Each row was made from one walk, in order. Every step used is in the known rows, and no mark comes twice. Write each row's walk.
Known rows
K -> Z: -.01,.00,.04,-.05,.05,-.11,.03,.07,.06,.06,-.05,-.05,.08,-.09,.05,-.04,-.06,.09,.04,.03,.03,-.09,.04,.03,-.04,-.05,-.07,.07,-.07,.04,.17,-.09,.04,-.06,-.06,.02,.05,-.14,.09,.08,-.04,-.31,.08,-.04,.14,-.04,.05,-.07,-.12
Z -> K: .09,-.06,-.05,.03,.01,-.22,.13,-.01,-.02,-.12,-.04,.07,-.02,.09,-.06,.00,-.06,.02,.13,.03,.04,-.01,.03,-.09,.08,-.09,.08,.26,.02,.03,-.05,.02,.06,.24,.07,.05,-.08,.02,-.02,-.02,-.06,.14,.00,.03,.16,-.04,.15,-.04,-.04
Z -> K -> M -> P: .01,-.13,.01,.11,.01,-.34,.11,-.03,-.03,-.09,-.06,.05,-.06,-.02,.18,-.01,-.06,-.05,.37,.03,.21,.04,.07,-.05,.03,.00,.16,.33,.08,.15,.04,.04,.05,.57,-.23,.16,-.11,-.06,.02,-.09,.02,.35,.04,.00,-.17,-.19,.27,-.03,-.09
Z -> M -> Y -> C: -.12,.13,-.16,-.09,-.09,-.22,-.08,.10,-.04,.07,-.13,-.16,.13,-.09,-.07,-.05,-.06,-.02,.06,.08,-.05,.09,-.03,.36,-.07,.09,-.06,.28,-.09,.22,-.06,-.21,.10,.70,-.11,.03,.05,.07,-.23,.07,.14,-.19,-.05,.01,.13,.02,-.02,.23,.12
C -> Z -> K: .03,-.08,-.10,.10,-.05,-.24,.04,-.05,.01,.03,-.06,.05,.02,-.01,-.03,-.07,-.07,-.01,.29,.03,-.01,-.05,.00,.03,.11,-.07,.00,.08,.11,.01,.15,.09,.08,.34,-.12,.12,-.01,-.02,.09,.07,-.09,.20,.04,-.05,.08,-.03,.16,-.07,-.09
K -> M -> P: -.10,-.08,.06,.09,.00,-.14,-.04,-.04,-.01,-.02,-.02,-.01,-.02,-.14,.28,.02,.04,-.07,.26,-.01,.20,.11,.04,.02,-.03,.08,.08,.08,.06,.15,.07,.00,-.02,.38,-.33,.13,-.06,-.08,.09,-.07,.10,.22,.04,-.03,-.34,-.16,.14,-.02,-.05
Y -> C -> K -> Z -> M -> P: -.08,.25,.00,-.17,-.12,-.48,-.04,-.06,-.03,-.12,-.11,.02,.04,-.12,.15,.07,-.19,.02,-.03,.11,.25,.12,.00,.14,-.07,-.02,.00,.36,-.11,.44,.15,-.28,.09,.54,-.43,.01,-.08,.09,.06,.12,.09,-.31,.04,.03,.18,-.17,.20,.05,-.09
C -> Z: -.06,-.03,-.03,.04,-.02,-.04,-.09,-.06,.04,.15,-.05,.00,.04,-.10,.05,-.06,.00,-.03,.17,.00,-.01,-.03,-.02,.09,.05,.01,-.08,-.14,.07,.02,.14,.09,.05,.13,-.22,.07,.04,-.03,.11,.10,-.04,.08,.07,-.08,-.06,.01,.03,-.03,-.04
K -> M: -.11,-.06,-.04,.00,-.03,-.03,.02,-.03,.00,.11,.04,-.11,.01,-.03,.14,.04,.13,-.06,.12,.05,.22,.14,.03,.02,-.02,.00,.03,.16,.08,.06,.07,-.01,.05,.37,-.24,.04,.03,-.18,-.02,-.03,.05,.07,.01,-.04,-.20,-.01,.08,.01,-.02
M -> P -> Y -> C -> Z: -.06,-.02,.08,.09,-.08,-.09,-.24,.05,.03,-.06,-.24,.00,.05,-.23,.16,.00,-.25,-.06,.23,.03,.14,.04,-.06,.21,-.06,.07,-.13,-.04,.02,.35,.03,.09,-.12,.45,-.27,.20,.01,.08,.22,-.04,.15,.27,.13,.05,-.04,-.15,.15,.03,.00
Z -> K -> M -> Y -> C: -.05,-.10,-.08,-.02,-.01,-.22,.05,.01,-.04,-.05,-.04,-.15,-.04,.07,.01,.04,-.14,-.01,.14,.14,.18,.04,.07,.19,.05,-.01,.08,.52,-.06,.34,.01,-.15,.09,.90,-.14,.19,.06,-.09,-.16,-.03,.09,.14,-.01,.01,.08,-.07,.27,.13,.09
Z -> K -> M -> Y -> P: -.05,-.16,-.07,.05,.11,-.15,.09,.01,-.05,-.06,-.14,-.02,-.02,.08,.06,-.10,-.01,-.09,.13,.05,.10,.03,.07,.13,.11,-.02,.05,.47,.07,.18,.05,-.16,.05,.82,-.18,.15,.12,-.09,-.18,-.07,-.05,.37,-.01,-.03,.02,-.23,.26,.03,-.03
Y -> C -> K -> Z -> M: -.09,.26,-.06,-.22,-.19,-.45,.03,-.07,-.02,-.04,-.06,-.06,.07,-.06,.04,.11,-.09,.02,-.14,.13,.23,.19,.00,.14,-.06,-.07,-.02,.44,-.10,.37,.19,-.31,.15,.50,-.32,-.04,.00,-.06,-.01,.14,.05,-.43,.01,.00,.29,-.05,.15,.06,-.04
Z -> M -> P: -.07,.14,-.06,.05,-.01,-.34,-.03,.06,-.04,.01,-.19,.08,.10,-.17,.10,-.09,.04,-.09,.25,-.04,.02,.12,-.02,.08,-.07,.07,.05,.04,.06,.03,-.02,-.02,.02,.39,-.18,-.01,-.17,.08,-.04,.03,.12,.01,.00,.00,-.11,-.12,-.03,.05,-.06
Z -> K -> M -> P -> Y: .00,-.14,-.05,.18,-.07,-.27,.05,.10,-.03,-.04,-.21,.00,.00,-.06,.14,.03,-.08,-.15,.39,.06,.33,.14,.06,.04,.01,-.06,.09,.35,.17,.18,.06,.08,-.02,.68,-.18,.19,-.12,-.05,.10,-.12,.05,.52,.09,.05,.01,-.18,.27,-.05,-.11
M -> P -> Y -> Z: .04,-.04,.04,.10,.06,-.06,-.16,.11,.05,-.14,-.29,.02,.10,-.19,.10,-.03,-.20,-.01,.35,.02,.11,-.05,.00,.23,-.08,.04,-.11,.05,.10,.15,.14,.06,-.13,.08,.06,.20,.00,.02,.26,-.02,.14,.25,.16,.04,-.06,-.23,.03,-.11,-.08
K -> M -> Y -> C -> Z: -.20,-.10,-.09,-.02,-.05,-.09,-.16,-.02,.01,.15,-.05,-.25,.02,-.12,.14,.02,-.07,-.02,.16,.11,.17,.02,.00,.37,.02,.11,-.08,.20,-.06,.34,.17,-.13,.09,.88,-.41,.21,.21,-.10,-.04,.03,.10,.12,.05,-.08,-.13,-.02,.20,.16,.09
M -> Y: -.03,-.07,-.11,.02,.07,.06,-.10,.14,.00,-.01,-.13,-.11,.00,.00,-.09,-.06,-.05,-.02,.01,.03,-.04,-.04,.00,.26,.04,.07,-.03,.00,-.09,.03,-.01,-.13,.00,.12,.03,.09,.08,.16,-.07,.02,.01,.24,.02,.00,.14,-.02,-.01,.10,.04
C -> Y -> Z -> K -> M -> P: -.02,-.16,-.08,.07,.01,-.30,-.10,.05,.00,-.09,-.24,.01,.00,-.09,.16,-.06,-.13,.13,.54,.06,.25,.08,.03,.26,.04,-.04,-.04,.25,.14,.13,.34,.01,-.03,.48,-.27,.26,.01,-.04,.13,.05,.12,.23,.11,-.05,-.21,-.27,.10,-.06,-.10

Write each row's walk
-.02,.00,.00,-.03,-.13,.06,-.11,.11,.00,.00,-.10,-.12,.08,-.06,-.02,.08,-.18,-.05,-.07,.09,.19,.11,-.05,.18,-.07,-.03,-.12,.18,-.03,.24,-.05,.02,-.08,.39,-.01,.07,.10,-.04,.05,-.09,.11,-.03,.07,.10,.15,.04,.06,.10,.09  P -> Y -> C
-.12,.21,-.24,-.13,-.13,-.30,-.10,.05,-.08,-.01,-.14,-.12,.05,-.05,-.09,.05,-.06,-.08,-.06,.13,.18,.20,-.03,.36,-.01,.04,.00,.40,-.09,.28,.11,-.32,.14,.76,-.23,-.01,.01,.16,-.19,.11,.08,-.06,-.05,.03,.26,-.03,.06,.21,.08  Z -> M -> Y -> C -> K
-.06,.22,-.13,-.06,-.10,-.54,.01,.06,-.02,-.06,-.21,.08,.03,-.18,.09,.03,-.02,-.06,.14,.07,.25,.18,.03,.11,-.02,-.05,.04,.25,.04,.16,.30,-.22,.09,.25,-.43,-.03,-.15,.06,.12,.18,-.03,-.09,.07,-.01,.20,-.19,.13,-.06,-.23  C -> K -> Z -> M -> P
-.10,.09,-.19,-.06,-.01,-.29,-.01,.22,.03,.17,-.26,-.15,.17,-.16,-.05,-.12,-.01,.02,.13,.08,.03,-.03,.02,.30,-.05,.01,-.08,.18,-.03,.02,.22,-.20,.11,.38,-.10,.04,.06,-.07,-.08,.14,.00,-.23,.07,-.07,.33,-.01,-.04,.09,-.11  K -> Z -> M -> Y
-.02,-.10,.05,.08,-.09,-.29,.02,.02,-.03,-.11,-.14,-.04,.00,-.07,.15,.06,-.20,-.09,.33,.10,.33,.14,.04,.08,-.02,-.04,.06,.45,.06,.37,-.02,.03,-.02,.88,-.23,.21,-.06,-.09,.08,-.13,.12,.36,.07,.07,.00,-.18,.35,.03,.00  Z -> K -> M -> P -> Y -> C
-.04,.14,-.03,-.17,-.12,-.17,-.04,-.13,-.04,-.14,.07,.02,-.08,.05,.02,.19,-.15,.01,-.22,.11,.22,.13,.00,.06,.01,-.02,.03,.31,-.14,.38,.07,-.18,.05,.31,-.26,-.03,.01,.09,.00,.05,.04,-.14,-.03,.06,.09,-.05,.18,.07,.06  Y -> C -> K
-.13,.07,-.04,-.16,-.16,-.24,.01,-.18,-.05,-.06,.09,-.08,-.08,.05,.11,.20,-.02,-.03,-.15,.14,.36,.24,.02,.07,.00,-.02,.05,.40,-.06,.44,.14,-.20,.09,.63,-.40,.04,.03,-.06,-.04,.02,.06,-.08,-.02,.04,-.04,-.06,.27,.08,.06  Y -> C -> K -> M
-.11,.16,.04,-.02,-.10,-.37,-.13,-.10,-.01,.04,-.10,.00,.12,-.23,.17,-.04,-.09,-.02,.29,.03,.02,.08,-.05,.18,-.05,.13,-.07,.05,.00,.32,.01,-.04,.07,.68,-.41,.06,-.02,.06,.01,.08,.14,-.14,.03,-.03,-.18,-.08,.10,.09,.04  Y -> C -> Z -> M -> P
.00,.06,.03,.00,-.14,-.13,-.18,.04,-.03,-.22,-.21,.05,-.05,-.13,.09,.14,-.28,-.10,.05,.08,.32,.17,-.03,.17,-.03,.00,-.01,.19,-.04,.40,.04,-.07,-.11,.36,-.23,.12,-.09,.20,.20,-.04,.13,.24,.08,.12,.10,-.22,.19,.02,-.03  M -> P -> Y -> C -> K
-.04,.15,.03,-.22,-.10,-.29,-.01,-.10,.00,-.10,.01,-.04,-.02,-.02,.05,.15,-.22,.10,-.23,.13,.24,.05,.01,.07,-.01,-.07,-.04,.31,-.18,.43,.16,-.28,.09,.28,-.32,-.01,.04,-.04,.08,.11,.02,-.34,.04,.02,.22,-.06,.23,.03,-.03  Y -> C -> K -> Z
-.02,.11,-.07,-.10,-.07,-.30,.04,.01,.02,-.05,-.07,.02,-.02,-.02,.01,.08,-.05,.02,-.12,.10,.23,.07,.04,.02,.04,-.12,-.01,.21,-.02,.15,.30,-.21,.08,.01,-.25,-.03,-.03,.02,.16,.15,-.12,-.06,.09,-.01,.28,-.10,.15,-.10,-.19  C -> K -> Z
-.04,.12,-.13,-.08,.01,-.27,.02,-.01,.03,.00,-.13,-.04,.23,-.06,.04,-.07,.07,.06,.31,.02,-.01,.02,.01,.20,-.09,.04,-.06,.28,.13,.00,.16,-.11,.12,.33,.12,.03,.06,-.19,.01,.12,.09,-.32,.01,-.07,-.01,-.05,-.12,-.04,-.04  Y -> Z -> M
.04,-.11,-.02,.03,.12,-.38,.06,-.08,.03,-.16,-.11,.01,.04,-.04,.21,-.03,-.11,.10,.54,.05,.16,-.03,.10,.08,.00,.01,.07,.43,.11,.21,.18,-.02,.07,.51,-.04,.24,.00,-.16,.14,.00,.09,.12,.07,-.05,-.21,-.26,.22,-.15,-.10  Y -> Z -> K -> M -> P
-.02,-.12,-.07,.05,-.06,-.27,.17,-.02,-.03,.02,.02,-.02,-.02,.07,.08,.02,.06,-.05,.23,.07,.22,.12,.06,-.03,.05,-.10,.12,.41,.12,.09,.02,.00,.10,.58,-.13,.09,-.04,-.15,-.04,-.06,-.01,.21,-.01,-.03,.00,-.03,.25,-.02,-.04  Z -> K -> M
-.09,.17,-.07,-.07,-.06,-.35,.07,.11,.03,.19,-.12,-.08,.18,-.14,.01,-.11,.06,.01,.11,.05,.06,.04,.01,.12,-.09,-.06,-.05,.18,.05,-.01,.14,-.13,.12,.23,-.13,-.03,-.02,-.20,.01,.13,.01,-.38,.05,-.06,.21,.01,-.04,.00,-.13  K -> Z -> M
-.09,.24,-.14,-.02,-.22,-.37,-.10,.10,-.06,-.07,-.28,.02,.07,-.18,.03,.07,-.11,-.19,.14,.10,.28,.31,-.05,.23,-.09,.02,.00,.30,.06,.33,.03,-.11,-.02,.68,-.33,.01,-.15,.15,.07,.02,.15,.12,.04,.09,.17,-.15,.09,.08,-.03  Z -> M -> P -> Y -> C -> K
-.13,.13,-.10,-.01,-.24,-.10,-.15,.11,.02,.15,-.22,-.14,.21,-.17,.01,-.01,-.06,-.15,.11,.10,.18,.19,-.08,.31,-.09,-.01,-.16,.16,.11,.22,.07,.02,.00,.77,-.20,.08,.05,-.10,.05,.03,.12,-.07,.09,.00,.14,.06,.04,.11,.07  P -> Y -> C -> Z -> M
-.13,.11,-.14,.04,.06,-.11,-.03,.10,-.06,.05,-.23,-.01,.15,-.05,-.08,-.20,.11,-.14,.03,.00,-.11,.04,-.02,.28,.02,.08,-.06,.21,.04,.05,.00,-.23,.05,.66,-.11,-.02,.10,.02,-.23,.05,.05,.08,-.04,-.04,.09,-.16,-.06,.13,.02  Z -> M -> Y -> P
-.12,.09,-.16,.13,-.14,-.27,-.17,.13,.02,.14,-.36,.01,.18,-.31,.12,-.09,.03,-.21,.47,.02,.15,.16,-.07,.25,-.06,.05,-.09,-.07,.24,.05,.16,.10,.00,.56,-.26,.09,-.08,.03,.14,.08,.08,.27,.14,-.04,-.01,-.10,.01,-.01,-.11  C -> Z -> M -> P -> Y
.01,-.03,.02,.13,-.03,-.02,-.15,.16,.00,-.08,-.26,.03,.03,-.19,.07,.01,-.14,-.13,.20,.01,.17,.03,-.03,.13,-.04,.02,-.05,-.06,.05,.09,.00,.08,-.17,.09,-.07,.11,-.09,.13,.18,-.09,.09,.42,.13,.08,.01,-.16,.05,-.04,-.08  M -> P -> Y
-.08,.03,-.12,.06,-.16,-.18,-.08,.04,-.05,-.06,-.18,.00,-.06,-.13,.17,.16,.00,-.25,.15,.11,.52,.38,.02,.14,.00,-.05,.05,.27,.15,.26,.25,-.08,-.03,.48,-.41,.09,-.12,.04,.19,-.01,.04,.49,.11,.06,-.01,-.22,.24,-.05,-.16  C -> K -> M -> P -> Y
-.05,.07,-.11,-.12,-.04,-.09,-.14,.01,-.05,-.14,-.07,-.09,-.09,.02,-.05,.14,-.24,.01,-.21,.14,.15,.04,-.01,.31,.07,.06,-.01,.26,-.22,.38,.08,-.28,.04,.46,-.18,.07,.08,.25,-.08,.07,.06,.08,.01,.06,.26,-.09,.15,.17,.10  M -> Y -> C -> K
-.08,.22,-.19,-.13,-.14,-.49,.06,.07,-.01,.04,-.16,.02,.10,-.07,-.02,.05,.04,-.07,-.03,.11,.24,.19,.01,.11,-.01,-.11,.01,.35,.04,.11,.33,-.24,.15,.21,-.30,-.08,-.08,-.04,.06,.21,-.07,-.20,.04,-.04,.31,-.07,.09,-.04,-.21  C -> K -> Z -> M
-.10,-.09,-.01,.13,-.06,-.04,-.09,.10,.00,.07,-.20,-.08,.01,-.16,.22,.01,.00,-.18,.29,.03,.34,.22,.01,.14,-.07,.02,.00,.11,.14,.20,.08,.07,-.09,.50,-.26,.15,-.04,-.09,.15,-.11,.12,.46,.11,.02,-.17,-.15,.13,-.01,-.07  K -> M -> P -> Y
